Each row comes from the steps of one walk. Every step used is in the known rows, and no mark comes twice. Write the walk behind each row, first mark first.
Known rows:
danu > goko > tidido > vume: -7	7	0	-2	-6	-6	8	-1	-4	-6	-9	-5	3	-9	-17	3	-11	7	0	-5	9	4	9	9	-3	-3	-4	-5	-1	3	-1	-21	28	-10	-2	-11	5	11	-8	-14	-5	-8	-3
tidido > vume > vasu: 2	4	2	-10	-10	7	-1	-10	-12	-1	13	-14	7	9	3	2	1	24	-11	5	10	0	12	4	-5	-11	-3	-12	0	-5	6	-3	4	-14	9	-3	25	-8	-5	-9	1	-12	5
kital > goko: 0	-8	9	8	7	-18	1	-2	-8	-15	-9	13	0	0	-10	-3	8	9	-2	-1	-5	7	-8	-10	5	4	5	12	12	-3	4	2	-1	2	-1	-12	8	-8	-10	2	-5	2	-12
tidido > goko: 12	-4	9	-1	-8	0	7	-6	-2	-3	-11	2	-3	18	-9	3	-2	8	0	-1	0	1	-9	-10	19	-9	-7	-2	9	-11	5	2	5	-6	-3	-9	9	1	-1	14	3	-5	10
tidido > vume > danu > goko > dasus > misunu > zozutev: -7	4	7	-12	-19	8	15	-13	-12	-5	8	-6	12	2	8	9	-1	19	-15	1	5	3	3	3	-8	-4	4	-24	0	4	3	-14	15	-12	11	-15	5	-5	-1	-11	2	-18	-1
dasus > misunu > zozutev > goko > tidido > vume > vasu: 7	-9	12	2	-7	16	18	-2	-14	10	21	-2	22	0	8	1	-7	7	-39	4	2	-2	-4	6	-23	-11	4	-17	-1	5	-3	-2	8	-3	9	-16	10	-8	-8	-10	9	-19	-2
misunu > dasus > goko > tidido > vume > vasu: -9	3	9	16	6	-13	3	3	3	-2	5	-7	8	5	8	-1	-10	8	-10	10	3	-3	10	-11	-7	4	-5	-15	6	-24	5	16	4	-14	2	-7	16	-3	-20	-9	13	8	-6
kital > goko > vasu > vume: -10	-1	5	8	-4	-8	6	-3	-5	-17	-14	18	7	0	-9	8	-1	-3	-2	9	5	5	-5	-3	16	5	3	4	5	-4	-7	-1	3	-2	1	-17	-4	-10	-14	2	2	7	-16
sumas > gise: 14	-15	4	-5	-4	-7	-3	6	-9	5	6	3	-9	4	-1	1	3	-2	-12	-2	1	14	8	-4	4	12	-1	7	-6	-3	-1	-2	6	1	7	-13	-3	10	4	-10	-2	-1	-2
danu > goko > dasus > misunu: -3	-1	-9	-2	-16	-8	9	-8	2	-7	-6	8	7	-10	-14	4	-7	-7	-7	-7	-5	-4	-1	0	-16	-11	2	-18	9	4	-1	-21	23	0	10	-19	-5	14	1	0	5	-14	11
danu > goko > tidido: -5	8	-2	3	-1	-12	7	2	0	-5	-12	0	4	-9	-16	-2	-10	-1	3	-6	4	4	5	11	-4	-2	-6	-1	0	1	-5	-16	23	-6	-2	-9	-4	14	-5	-9	-6	-4	-6
goko > tidido > vume: 1	1	1	4	-1	5	6	-1	-7	-5	3	-2	8	-5	-7	3	-16	13	-7	3	16	-3	7	12	10	4	-1	11	-13	6	-5	-6	19	-11	-1	-2	15	-5	-18	-17	1	-3	-6
dasus > goko > danu: -2	-1	12	19	0	-10	2	3	10	5	0	-5	-3	5	9	6	11	-6	-13	10	-1	1	1	-10	-7	13	-6	-11	-5	-12	3	-2	-3	-4	-6	-3	5	-8	-10	-10	2	11	-3
goko > danu: 6	2	-11	9	-2	1	4	5	7	4	4	0	-1	10	-2	10	-2	-6	-11	12	9	0	4	6	-6	16	-6	-4	-6	10	-1	-12	1	-1	-1	9	-8	2	0	-10	-11	8	-6
rega > goko > dasus > misunu: -2	-9	8	4	0	-1	4	-9	4	-1	8	10	13	-13	1	2	-5	2	-6	-3	-3	-5	-7	1	-15	0	-1	4	5	6	-5	-2	25	2	13	-14	6	-2	3	-8	-8	-8	4
gise > sumas: -1	14	-3	-3	7	11	6	-3	4	17	-6	-2	-2	7	-7	7	0	6	2	-6	-12	-2	2	-7	5	-16	5	-3	-15	1	-11	-15	15	-6	-2	5	-3	2	-3	-3	3	7	13
zozutev > goko > vasu > vume > gise > sumas: -11	7	3	-13	-15	2	7	-12	12	-5	-5	6	8	2	-15	19	-13	-18	-6	16	0	12	5	-4	-10	5	1	-4	-13	8	-8	-8	21	-16	-2	-18	-11	-5	-2	-6	-2	-5	12
rafudim > vume > gise: -11	4	10	-7	-5	-6	9	5	11	-3	13	-9	-1	-6	10	-3	-2	-14	-2	-11	7	-10	3	-9	-7	-2	-5	0	-2	-8	-6	-7	9	-4	-6	-2	7	-3	-5	5	-3	-25	-9
vasu > vume: -15	7	0	5	-15	9	-2	3	-4	9	-7	2	3	-1	10	13	-3	-6	9	-4	13	-6	3	6	17	5	-1	5	-7	2	-2	0	-11	-7	0	-15	-5	-9	-4	-1	7	-5	-14
danu > vume > gise: -12	-2	21	-15	-9	-5	14	-7	10	-15	4	-8	-6	-5	13	-5	4	-16	6	3	8	1	7	-2	-10	-5	2	-3	-7	3	-4	-27	-2	-8	5	6	5	13	3	-1	-1	-15	-14
misunu > zozutev > goko > vasu > vume: -13	2	7	-1	-10	24	18	0	-1	4	-4	7	11	-1	6	8	-15	-4	-17	13	4	9	0	3	-16	0	3	-9	-1	-6	-8	0	0	-4	4	-17	-11	-5	-2	-11	1	2	-16
vasu > vume > rega > goko > kital: -21	9	14	15	-12	18	-3	8	-9	5	13	4	6	-5	12	13	5	1	15	2	20	-8	-3	11	4	8	-10	17	-9	5	-6	-1	8	-7	11	-15	-7	-8	-8	-10	-17	-1	-16
vasu > vume > rega > goko: -22	12	16	15	-11	18	-2	3	-9	3	9	1	8	-4	10	11	4	2	14	-1	18	-4	-1	12	7	7	-10	15	-6	7	-3	2	5	-7	6	-17	-5	-7	-5	-7	-15	-4	-16
goko > tidido: 5	3	0	10	6	-3	5	4	-3	-4	-1	5	9	-7	-7	-5	-16	0	-5	2	10	-3	0	13	6	6	-3	16	-9	4	-10	2	14	-4	-3	3	3	-1	-14	-11	0	3	-9
danu > vume: -9	-6	5	-9	-5	0	9	-1	10	-2	1	-5	-5	-6	8	-7	1	-7	3	7	6	1	13	1	0	-8	3	1	-8	-1	0	-25	-2	-6	6	3	4	8	-1	-6	1	-12	-18
vume > danu > goko: -7	18	6	-9	-5	-18	9	-8	-1	-9	-2	-3	10	6	7	-3	9	2	3	-1	-2	14	-2	4	-7	6	-4	-12	2	0	-3	-1	8	-12	2	-6	-19	2	9	0	-8	-8	-10
rega > goko > danu > vume > gise: -8	-1	18	0	6	-4	7	-1	13	-1	8	-6	-1	-3	8	3	4	-6	1	7	12	5	6	5	-19	15	-11	5	-4	11	-4	-20	15	-7	5	4	3	7	7	-17	-27	-2	-17
dasus > goko > danu > vume: -7	-4	15	14	-3	-9	7	4	14	5	1	-6	-5	4	13	2	12	-10	-11	11	2	1	7	-10	-9	9	-5	-9	-8	-11	3	-15	-3	-8	-3	-2	6	-4	-11	-12	3	5	-11
zozutev > goko > dasus > misunu: 6	-13	-6	-6	-14	-6	6	-14	7	-9	6	15	11	-6	-17	9	-15	-8	-21	9	-10	4	-4	-10	-25	2	7	-2	-1	12	5	-2	21	-5	5	-24	2	-8	-2	-3	2	-20	18
danu > goko > vasu > vume: -19	14	-6	-4	-15	-1	7	-2	4	-5	-16	2	5	-6	-11	10	-7	-14	6	3	8	5	9	9	3	-4	-4	-19	1	-3	-9	-21	19	-7	2	-15	-17	12	0	-3	1	1	-2
zozutev > goko > tidido > vume > danu: 2	-1	4	-8	-5	-7	5	-10	2	-8	5	2	10	-1	-15	7	-17	7	-14	14	4	16	6	1	-11	13	-1	11	-12	11	3	2	25	-20	-5	-16	7	-14	-10	-17	-10	-16	1
vume > danu: 0	15	7	-6	-3	-10	7	-7	-2	-8	5	0	12	10	16	-5	9	3	-2	4	-1	10	-5	4	-1	11	-2	-4	-3	1	-4	10	-1	-10	1	1	-14	-8	6	1	-4	-5	-10
dasus > goko > danu > vume > vasu: -3	0	16	14	-3	-12	6	2	12	4	5	-8	0	8	16	-2	13	-8	-14	14	3	1	8	-7	-12	6	-7	-11	-7	-16	2	-10	-5	-10	0	-1	10	-4	-10	-12	3	3	-12
vasu > vume > danu > goko > tidido: -18	22	4	2	-16	-4	6	-1	-5	1	-9	3	14	0	13	9	-2	-5	8	-3	16	4	1	14	14	11	-4	2	-9	4	-7	-1	0	-17	0	-19	-17	-8	-3	-5	2	-9	-24

Write each row's walk:
4	-9	-6	7	-15	14	17	-7	-5	-4	7	17	15	-8	5	3	-13	-5	-24	1	-4	-14	-12	-1	-14	-11	8	-14	4	3	-9	-5	9	9	18	-13	-1	-1	-4	0	17	-9	4 -> goko > dasus > misunu > zozutev
3	-6	1	14	6	-17	4	2	-2	-12	-6	14	-1	8	-10	5	7	6	-10	8	1	6	-6	-7	1	14	-1	9	7	4	3	-6	-1	1	-3	-5	2	-6	-9	-4	-14	7	-15 -> kital > goko > danu
-2	0	13	0	-2	18	16	-1	-10	3	5	1	13	1	4	-1	-16	14	-24	9	6	9	3	7	-24	-3	1	-2	-1	-6	-4	3	7	-9	5	-12	6	-7	-7	-18	-5	-6	-17 -> misunu > zozutev > goko > tidido > vume > vasu
-15	-1	21	2	-2	8	8	0	5	-8	16	-6	-2	-8	7	-11	10	2	7	8	10	2	10	7	-11	-7	-7	11	-8	4	-1	-24	13	-7	11	1	6	11	0	-10	-21	-12	-20 -> danu > vume > rega > goko
-5	3	3	-13	-19	1	10	-15	-8	-8	9	-6	10	3	3	9	2	16	-11	1	4	3	5	1	-5	-2	3	-21	-2	7	5	-13	17	-14	9	-15	7	-6	-1	-9	2	-20	5 -> tidido > vume > danu > goko > dasus > misunu
-19	16	4	1	-23	5	14	-4	-8	3	-3	8	18	0	20	12	-2	-7	-2	-4	10	-2	-5	10	4	5	0	-11	-3	2	-7	-3	-3	-10	8	-25	-19	-8	0	-4	9	-12	-21 -> vasu > vume > danu > goko > dasus > misunu > zozutev
10	0	10	-3	-11	3	18	-6	10	-3	-8	-3	-7	27	-6	9	-1	-3	-4	6	7	-1	-2	-9	10	-6	-8	-7	-6	-1	-1	-25	10	-14	-1	1	5	10	1	7	-4	-5	5 -> tidido > goko > danu > vume > gise > sumas
2	7	5	1	-2	1	9	-4	-9	-8	5	-2	14	-1	0	1	-12	15	-9	5	16	2	4	14	10	8	-2	7	-14	8	-7	-1	18	-14	0	-1	8	-9	-15	-17	-2	-6	-12 -> goko > tidido > vume > danu
-3	-1	20	19	5	-13	3	3	2	0	-3	-1	5	-5	6	-4	1	-3	-8	3	-1	0	-3	-6	2	5	-4	4	-6	-16	-3	7	7	-7	-7	-7	12	-10	-21	-10	12	7	-6 -> dasus > goko > tidido
-9	6	24	16	5	12	0	0	-7	-9	20	-1	6	-4	-1	-4	12	12	6	4	5	1	-6	9	-16	2	-14	14	2	8	-1	2	22	-1	9	-2	2	4	0	-8	-30	-1	-4 -> vume > rega > goko
-8	9	-5	-5	-11	-13	13	3	9	1	12	-1	13	-5	9	-6	-2	-6	-14	-9	2	-5	4	-3	-7	-3	-4	-9	-1	-8	-6	-9	19	-8	0	-14	-5	-7	-2	1	0	-32	-13 -> rafudim > vume > danu > goko > dasus > misunu
-21	8	17	19	-16	27	6	1	-12	3	12	8	16	-8	15	11	0	1	2	-1	15	-10	-7	13	0	2	-7	7	-4	7	-7	0	6	-3	14	-23	-6	-7	-6	-8	-8	-8	-17 -> vasu > vume > rega > goko > dasus > misunu > zozutev
-5	-5	4	0	-7	17	16	-4	-1	-1	-1	12	8	-4	3	2	-16	3	-19	8	-5	7	-5	-3	-26	-2	6	-4	4	-4	-2	1	3	0	8	-17	-5	-4	-1	-10	-1	-3	-9 -> misunu > zozutev > goko > dasus
-6	-3	11	-2	-1	17	14	2	-4	5	0	4	6	0	6	1	-10	5	-17	6	-3	10	-2	-1	-24	-1	4	-5	3	-5	-1	2	-3	-2	2	-13	-4	-4	1	-9	-5	-3	-13 -> misunu > zozutev > goko
8	-10	-12	5	-15	2	8	-10	0	-7	7	17	13	-8	-2	5	-10	-8	-18	1	-4	-14	-9	-2	-9	-8	7	-9	2	6	-5	-6	13	6	15	-12	1	-1	-3	2	15	-11	14 -> goko > dasus > misunu
-2	13	0	-6	-13	-17	13	-14	0	-14	0	5	16	1	7	-2	5	-2	-7	0	-5	7	-6	3	-12	2	-1	-17	2	4	-5	-5	15	-9	8	-11	-18	2	7	1	-1	-13	-2 -> vume > danu > goko > dasus > misunu
-11	0	8	20	9	-14	4	9	7	-1	-1	-3	5	1	6	0	-12	-2	-5	8	1	-3	5	-13	-4	9	-3	-10	6	-21	3	16	3	-10	-2	-7	7	-1	-17	-7	13	13	-6 -> misunu > dasus > goko > tidido
-16	5	10	0	-1	6	2	-3	5	2	-2	3	11	-7	3	8	-4	-7	7	6	11	4	3	9	2	7	-8	3	-1	1	-12	-1	20	-5	5	-10	-5	-3	2	-10	-13	5	-9 -> rega > goko > vasu > vume
3	-12	11	3	-5	16	18	1	-9	11	16	1	14	-1	8	3	-3	-3	-33	0	-6	-2	-9	0	-23	-9	7	-17	1	6	-1	-2	2	3	6	-16	0	-6	-1	-4	8	-14	-1 -> dasus > misunu > zozutev > goko
-7	20	2	-10	-9	-14	12	-9	2	-15	-4	0	14	6	4	-2	6	-5	-1	8	0	16	0	7	-5	6	-5	-19	-1	-2	-10	-5	15	-12	3	-3	-24	4	8	-1	-6	-3	-7 -> vume > danu > goko > vasu
-20	16	-2	1	-18	4	8	-3	1	-9	-10	1	7	-5	-12	9	-3	-12	6	6	10	4	7	11	-1	-4	-8	-16	1	-1	-9	-20	22	-7	5	-13	-17	15	-1	-4	-5	0	-1 -> danu > goko > vasu > vume > rega
-9	14	-2	-4	-4	-16	12	8	8	2	9	-6	10	-5	8	-9	-4	-3	-7	-7	8	-1	7	1	0	2	-8	1	-5	-10	-8	-6	19	-12	-6	-8	-5	-6	-5	-3	-7	-27	-23 -> rafudim > vume > danu > goko > tidido
-19	19	-1	-2	-22	-3	5	-6	-2	-2	-9	8	13	0	12	12	-2	-7	9	-2	11	2	-1	9	10	8	-2	-4	-5	2	-6	-3	-1	-14	4	-22	-18	-8	1	-2	4	-10	-17 -> vasu > vume > danu > goko > dasus
-8	2	11	-2	6	2	2	-5	7	-2	3	2	9	-7	-2	1	-3	-3	3	9	5	7	2	6	-6	5	-8	0	2	-1	-11	-2	26	-2	5	-3	-2	2	5	-10	-16	8	-3 -> rega > goko > vasu
-1	3	17	3	10	-2	1	-3	-4	2	11	-4	12	-7	-1	-3	-7	18	-2	1	13	3	4	13	-7	5	-11	16	-3	2	-6	1	28	-11	5	-5	19	-5	-6	-20	-18	-4	-11 -> rega > goko > tidido > vume > vasu
-14	17	-4	-3	-18	9	10	-5	2	-8	-5	7	17	4	8	11	-6	-16	0	16	15	3	3	12	16	8	-4	-12	-10	-2	-18	0	5	-10	5	-6	-22	-6	-2	-2	9	6	-10 -> goko > vasu > vume > danu
-5	-10	15	10	-4	-12	-3	8	3	5	8	1	-4	-4	18	3	14	-5	-2	6	-1	-7	-5	-15	-8	3	-1	-3	-7	-22	-1	1	5	-1	6	-4	4	-14	-18	-8	6	13	0 -> dasus > goko > kital
-9	1	-5	-9	-15	1	3	-9	9	-5	-4	8	9	-1	-15	15	-16	-16	-9	19	3	13	8	0	-7	9	0	-2	-8	6	-3	-1	16	-12	-2	-21	-10	-9	-3	-7	-2	-6	5 -> zozutev > goko > vasu > vume
-3	-2	11	1	-13	17	23	-2	-10	8	14	4	22	2	15	8	-4	-9	-32	7	0	0	-8	5	-15	-3	5	-22	-3	7	-9	0	4	-2	7	-19	-12	-9	-2	-4	11	-13	-7 -> dasus > misunu > zozutev > goko > vasu > vume > danu
-17	14	-1	9	-18	21	7	-1	-2	-10	1	7	13	0	-1	12	-6	-15	1	17	17	-2	3	13	12	2	-7	-7	-10	1	-16	-5	11	-5	8	-6	-17	0	-7	-2	1	8	-4 -> goko > vasu > vume > rega
3	4	-7	2	-5	-2	9	2	11	1	10	-5	2	13	7	-2	2	-6	-13	18	14	0	15	9	-14	5	-9	-7	-10	4	-2	-24	-3	-10	7	13	0	7	1	-12	-11	-2	-19 -> goko > danu > vume > vasu
2	-15	6	14	-4	-8	12	-8	-10	-18	-3	25	11	-6	-6	0	-1	7	-19	0	-8	-4	-16	-10	-5	-4	10	3	14	-2	-2	-1	4	7	11	-21	6	-9	-13	2	7	-5	-9 -> kital > goko > dasus > misunu > zozutev
-19	8	13	18	-18	19	2	0	-9	2	13	8	13	-8	8	13	2	-1	5	-1	15	-10	-5	12	4	3	-8	10	-5	11	-5	0	10	-5	11	-23	-3	-7	-5	-6	-8	-10	-10 -> vasu > vume > rega > goko > dasus > misunu
-18	8	20	17	-12	4	4	-1	4	-4	-1	1	8	-2	10	7	8	-13	-4	13	5	-1	0	-5	7	3	-7	-12	-6	-18	-8	3	5	-7	1	-13	-1	-9	-16	-5	11	10	-2 -> dasus > goko > vasu > vume > rega
6	6	1	3	-2	3	4	-3	-10	-5	9	-5	14	0	-4	-4	-14	17	-12	5	17	-3	8	15	4	-2	-5	7	-10	2	-6	-1	17	-14	3	0	20	-6	-17	-17	1	-6	-7 -> goko > tidido > vume > vasu
4	-4	1	-2	1	-10	2	-5	6	-5	0	6	8	-5	-20	3	-19	-3	-12	11	0	12	3	1	-14	12	-1	16	-9	10	1	3	22	-11	-7	-15	3	-7	-9	-13	-9	-10	1 -> zozutev > goko > tidido
6	-12	11	6	-3	14	20	2	-10	9	16	4	17	-4	6	2	-8	-3	-35	2	-2	-2	-8	4	-20	-6	6	-12	-2	8	-5	-2	7	2	5	-16	1	-5	-6	-7	8	-14	-4 -> dasus > misunu > zozutev > goko > tidido
-14	10	-7	1	-17	13	6	-3	3	-3	-7	7	12	0	1	14	-11	-19	1	14	14	-2	5	10	17	3	-3	-10	-9	-3	-16	-4	6	-5	4	-7	-16	-1	-5	-2	10	8	-5 -> goko > vasu > vume
0	-11	14	9	-8	20	22	2	-6	8	23	1	14	0	9	2	0	-4	-35	9	1	-2	-4	5	-27	-6	3	-16	-5	11	-3	-14	5	2	10	-12	-2	0	-3	-9	-1	-16	-8 -> dasus > misunu > zozutev > goko > danu > vume > rega
